Known rows, with every way that one mark hangs from another
{vikulo tasi}: [  3.9  26.8  26.4   2.3 -19.6  13.3  -8.2  -1.7 -37.8 -38.7  10.0 -15.0
  17.5  15.8  12.6   4.9   3.2 -42.0  12.8 -12.0  26.8 -11.7  -7.9]
{vusob dade}: [  3.0  20.5  19.5  52.2 -25.5  18.6 -18.8  -4.9 -16.7 -34.0   1.7 -17.4
  18.8  15.9  25.0   2.5   6.0 -41.3  17.4  -7.9  23.9  -3.7 -13.7]
{vumiva vikulo {zona gufi vivisan}}: [ 15.5  20.5   3.5   5.5 -24.0  50.7 -36.0 -20.5 -23.1 -58.0  34.9  -6.3
   1.0  26.9  37.1  -4.6  -1.1 -61.8  18.3 -21.7   1.0 -25.4  10.0]
{vusob {dade fonu}}: [  9.4  15.6  20.9  47.9 -27.0  12.6 -17.3 -20.6 -20.8 -50.3  -2.7  -6.2
  16.5  10.3  21.8   0.7  21.5 -45.3  22.8 -13.1  21.9 -14.1  -6.6]
{kugeg {vikulo tasi}}: [ -1.2  12.6  22.3 -22.8  -5.4  16.7  -4.8  -7.9 -32.4 -34.7  12.8 -15.5
  15.7  18.7  20.8   7.4  -3.3 -47.5   9.8 -12.8  21.0 -15.5  -3.0]
{vumiva {vikulo gufi} zona}: [  5.1  14.5   8.1  14.7 -20.8  48.8 -40.2 -16.2 -30.1 -55.0  36.8  10.2
   2.2  25.4  16.9  -3.9  18.5 -58.3  14.5  -7.4   2.4 -16.9   7.2]
{tasi {zona gufi vivisan}}: [ 15.0  37.8   2.2  14.6 -33.0  20.9 -17.6  -4.7 -27.1 -36.4  21.5  -3.5
   5.6  27.8  36.7   2.9 -13.9 -44.2  19.7 -25.7  15.1 -29.4  -2.9]
{vumiva {dade fonu goni} vikulo}: [  9.6  10.6  21.0  27.9 -15.5  31.7  -8.4  -5.8 -18.2 -60.7 -15.4  12.3
   8.8  18.8  10.5  -2.1  36.7 -33.9  22.8 -21.0   7.7 -28.1   8.3]
{kugeg {dade goni gufi}}: [ -0.4  32.3  26.1  39.1 -36.1   9.7  -1.7   6.0 -23.4 -48.0  -4.9  22.8
  13.5   9.3  15.0   6.8 -32.3 -30.0  31.1  -8.3  10.5 -18.3   8.5]
{vivuze vivisan}: [ -1.2  15.9  20.8  38.4 -27.2  22.9  -1.9  11.6 -48.7 -18.8 -11.8  -8.3
  11.1  13.9  17.1  -0.3   6.8 -31.1  20.0  -5.8  17.3 -22.5 -11.7]
{dade fonu goni gufi}: [ 11.1  26.7  23.7  30.5 -33.1   4.7   3.7 -20.8 -33.7 -55.1  -5.2  28.0
  10.6   5.9  13.5   3.3  -1.8 -46.9  26.8 -15.1   9.6 -31.6   3.5]
{vumiva {vikulo gufi {tasi {dade goni}}} {zona vivisan}}: [ 12.1  19.8  21.2 -39.8 -10.6  38.4 -24.1   0.9 -20.9 -64.9  40.1   0.5
  -9.3  45.0  16.1   3.0   8.1 -60.7  15.7 -32.9  13.1 -21.9  18.6]
{vikulo gufi {tasi {dade fonu goni}}}: [  6.0  20.7  35.1 -28.1 -15.3   1.3  -6.4  -7.4 -18.8 -65.2  18.7  11.6
   2.5  29.5  -2.3   6.9  30.5 -61.2  25.4 -23.2  34.6 -23.4   9.5]
{vumiva dade {vikulo gufi tasi} {zona vivisan}}: [  9.3  27.0  11.7 -37.4  -9.2  53.1 -17.0   7.4 -42.8 -67.1  20.0 -12.3
  -1.9  37.9  19.4   2.5  29.5 -41.7   9.3 -23.6  16.2 -20.7  10.4]
{vikulo gufi tasi}: [ -0.3  32.6  25.3 -21.7 -19.7   9.8 -13.0   0.7 -41.1 -46.1  17.8   0.6
  12.0  23.3   5.6   5.6  16.0 -55.9  14.9  -8.1  35.6 -15.1  -7.3]
{kugeg {dade goni gufi} {vikulo tasi} zona}: [ -4.6  18.6  23.4 -56.5  -9.7   5.4  -3.5  -1.1 -23.2 -49.4  22.1  24.9
  14.2  25.6  20.1  11.7 -37.6 -45.1  17.0 -24.5   4.2 -18.1  10.0]
{vumiva {dade fonu goni gufi} vikulo}: [ 11.9  15.4  17.8  29.7 -22.7  34.3   0.3 -11.1 -28.6 -67.7  -7.8  20.0
   5.8  13.3  14.7   5.7  25.5 -28.9  23.4 -21.0   6.4 -30.9  10.0]
{dade gufi}: [  4.4  29.0  14.3  39.3 -32.9  20.7  -1.3 -12.9 -37.9 -37.0  16.0  -1.5
  13.9   4.0  22.4   7.3  -7.6 -33.7  18.2  -4.9  16.3 -17.2  -9.2]
{vumiva {dade fonu goni gufi} vikulo {zona vivisan}}: [ 20.9  20.9  10.8  13.4 -23.4  48.9  -0.7 -15.4 -33.0 -76.2  -6.1  17.0
  -3.7  20.8  28.2   0.8  11.5 -32.7  20.8 -30.9  -9.5 -37.2  20.7]
{zona gufi vivisan}: [  7.8  36.0  13.2   6.2 -29.6  16.7  -8.8  -8.1 -23.2 -41.6  13.4 -10.3
  10.5  19.2  30.4  -2.0  -3.2 -58.0  23.3 -15.5  25.5 -25.6  -6.1]
{vikulo {tasi dade {zona vivisan}}}: [ 15.3  29.3  10.5  -5.5 -21.4  21.9  -4.2   6.7 -29.8 -33.9  41.0 -29.9
   1.6  30.9  29.0  11.2 -10.9 -18.2  12.8 -34.7  23.9 -19.9  -1.6]
{vikulo gufi}: [ -2.7  29.9  17.5  13.2 -25.2  14.6 -14.0  -2.9 -32.2 -39.3  15.6   4.9
  11.5  17.7  10.9  -0.9  17.4 -54.8  19.1  -0.4  27.7 -18.2  -8.7]
{vumiva {dade gufi} {vikulo tasi} {zona vivisan}}: [ 16.6  25.8   9.1 -12.8 -16.3  58.5  -3.8  -2.7 -50.9 -63.5  21.3 -18.2
   0.2  24.3  31.9  10.4   5.5 -21.8   8.4 -27.5   6.5 -20.7  10.2]

Rows
[ 23.5   9.0  12.4 -31.8 -15.0  47.0 -32.4 -33.4 -20.0 -81.9  54.3 -17.7
  -7.7  30.9  31.3   4.7  23.6 -57.2  22.4 -39.2  13.5 -25.5  23.0] => {vumiva {vikulo {tasi {dade fonu}}} {zona gufi vivisan}}
[  0.8  16.8   5.5 -54.4 -12.7  10.6 -15.0 -23.5 -10.0 -63.8  26.9  13.8
   8.1  22.5  37.3  -2.9  -8.9 -59.3  29.1 -28.3   8.0 -34.1  12.3] => {kugeg {dade fonu} vikulo {zona gufi vivisan}}
[  6.3  22.8  22.3  10.6 -22.5  23.8   3.4  -6.6 -33.3 -44.7  41.6 -23.1
   8.2  14.0  19.0  17.9  -0.1 -27.4  16.8 -15.4  31.7  -9.1  -3.6] => {vikulo {tasi {dade gufi}}}
[ 18.9  18.9  24.2  -4.5 -22.7  12.6 -19.5 -11.8 -11.2 -62.0  30.1   8.2
   1.2  36.6  15.6  12.1   6.5 -54.1  26.8 -38.6  21.1 -25.9  16.0] => {vikulo {tasi {dade fonu goni} {zona gufi}}}
[ 16.1  31.2  -1.2  34.7 -34.2  28.9   4.8  -3.9 -31.8 -33.8  45.2 -16.8
  -2.2  18.3  39.4  13.5 -21.9 -11.6  18.3 -26.6  15.0 -25.6  -2.6] => {tasi {dade gufi} {zona vivisan}}
[  6.6  26.2   9.9 -65.0 -14.5   5.6 -10.7   1.5 -43.9 -66.5  13.5  17.0
  -2.2  29.2  23.7   8.1  -9.8 -38.7  23.7 -32.3  19.7 -40.4  19.5] => {kugeg {dade fonu} {vikulo gufi {tasi {zona vivisan}}}}
[ -1.4  25.5  22.6 -88.4  -6.3   2.1 -11.2   4.1  -8.3 -54.2  17.4  16.1
  10.9  40.9  28.0   2.9 -34.4 -67.9  22.7 -35.6  12.3 -26.2  13.7] => {kugeg {dade goni} {vikulo tasi} {zona gufi vivisan}}
[ 17.0  29.8  10.0 -33.8 -22.0  12.7  -7.6  -6.0 -37.4 -58.8  41.4  -5.0
  -7.0  32.9  19.4   9.9  19.3 -37.3  19.7 -36.6  31.7 -34.1   6.3] => {vikulo gufi {tasi {dade fonu} {zona vivisan}}}
[ 21.2  25.7  11.6  10.7 -29.4  13.5 -11.0 -11.4  -5.6 -55.6  25.1   8.6
  -4.0  33.7  30.9   4.2  -0.6 -51.1  31.0 -39.6  15.1 -38.3  13.8] => {tasi {dade fonu goni} {zona gufi vivisan}}
[ -4.8  17.7  22.0 -46.4  -5.7  13.1  -9.7  -3.0 -38.5 -42.9  18.2  -1.3
  10.6  25.9  14.0   8.0  10.5 -63.8  11.9  -9.1  30.0 -18.3  -1.7] => {kugeg {vikulo gufi tasi}}
[ 18.9  18.0  14.7  -1.2 -18.5  48.1 -18.9 -15.8 -13.3 -78.3  -3.2  12.9
  -1.9  34.0  28.3  -5.3  26.3 -59.1  25.5 -32.8  -1.5 -34.9  25.3] => {vumiva {dade fonu goni} vikulo {zona gufi vivisan}}
[ 17.6  31.6  19.4 -39.2 -20.9   2.5  -4.1   1.7 -30.9 -60.6  23.0  13.1
  -7.5  40.0  12.8   8.3  10.0 -47.4  22.4 -42.1  26.3 -38.3  11.6] => {vikulo gufi {tasi {dade fonu goni} {zona vivisan}}}
[ 25.2  28.4   0.7 -17.9 -23.2  39.6   0.5  -7.4 -60.3 -68.9  14.4  -3.0
  -3.1  21.7  30.5  14.2  15.8  -5.3  13.1 -43.8  13.4 -37.9   8.8] => {vumiva {dade fonu gufi} {vikulo {tasi {zona vivisan}}}}
[ 12.9  17.8  23.3   3.5 -23.4  17.2   4.6 -23.5 -36.0 -60.4  36.9 -13.3
   5.2   8.1  16.1  15.7  16.1 -30.9  21.7 -21.2  28.9 -19.3   4.0] => {vikulo {tasi {dade fonu gufi}}}
[ 16.7  31.4  10.0 -19.5 -24.0  24.0 -14.0   1.6 -21.0 -44.7  49.0 -26.7
  -0.2  37.0  33.6  13.9  -6.3 -38.1  18.2 -36.6  29.4 -21.8   3.7] => {vikulo {tasi dade {zona gufi vivisan}}}
[ 17.8  13.9  11.5 -23.3 -14.7  53.6 -33.4 -16.5 -16.7 -64.0  60.5 -28.7
  -4.9  37.2  34.3   6.5   7.4 -52.9  16.9 -32.9  14.8 -15.8  16.3] => {vumiva {vikulo {tasi dade}} {zona gufi vivisan}}
[ 11.6  37.3  19.3 -32.1 -20.7   8.6  -5.0  17.6 -28.0 -43.6  31.0   2.6
  -4.5  45.3  16.2  10.3  -5.8 -43.5  17.9 -36.4  27.8 -27.5   5.4] => {vikulo gufi {tasi {dade goni} {zona vivisan}}}
[ 22.3  26.7  -1.1  26.4 -35.0  22.9   5.4 -20.1 -34.3 -50.6  40.2  -5.8
  -5.0  13.0  36.6  11.4  -4.9 -14.3  23.4 -33.7  12.3 -35.5   4.0] => {tasi {dade fonu gufi} {zona vivisan}}
[ 25.0  31.1  16.9 -13.6 -28.3   8.1   8.8  -8.7 -36.1 -60.2  24.1   7.2
  -5.4  26.2  24.4  15.2 -14.8 -27.1  21.9 -46.2  15.7 -37.8  11.6] => {vikulo {tasi {dade fonu goni gufi} {zona vivisan}}}
[  5.3  18.3  25.8 -21.4 -16.1  11.8  -9.8 -13.3 -28.8 -63.1  35.1  -6.7
   3.0  21.6   4.7   9.7  39.8 -50.8  22.2 -18.0  39.2 -18.9   3.7] => {vikulo gufi {tasi {dade fonu}}}
[  3.8  21.0  11.6 -46.8 -16.6   1.3   7.0 -17.1 -22.5 -60.5   8.9  37.7
   6.2  17.1  31.5   1.3 -32.2 -43.3  27.4 -31.6  -4.7 -40.6  14.7] => {kugeg {dade fonu goni gufi} vikulo {zona vivisan}}
[  7.0  33.4  15.0 -15.5 -24.2  14.5 -20.8   5.5 -45.3 -41.0  26.6   6.7
   6.6  30.9  10.7   9.6   4.3 -44.1  11.7 -18.2  25.4 -19.3  -3.7] => {vikulo gufi {tasi zona}}
[ 11.2  20.0  14.4  13.4 -20.1  26.6 -14.6   2.1 -25.6 -34.0  41.9 -24.6
   5.9  27.2  20.7  13.7  -1.7 -20.0  13.0 -26.2  21.5 -10.4  -1.6] => {vikulo {tasi dade zona}}
[  1.3   5.4  31.8 -48.3  -0.9   5.9  -3.9 -11.3 -16.2 -61.9  20.8  10.6
   0.8  31.2   7.8   8.9  24.9 -69.8  22.2 -23.1  28.9 -26.5  14.9] => {kugeg {vikulo gufi {tasi {dade fonu goni}}}}
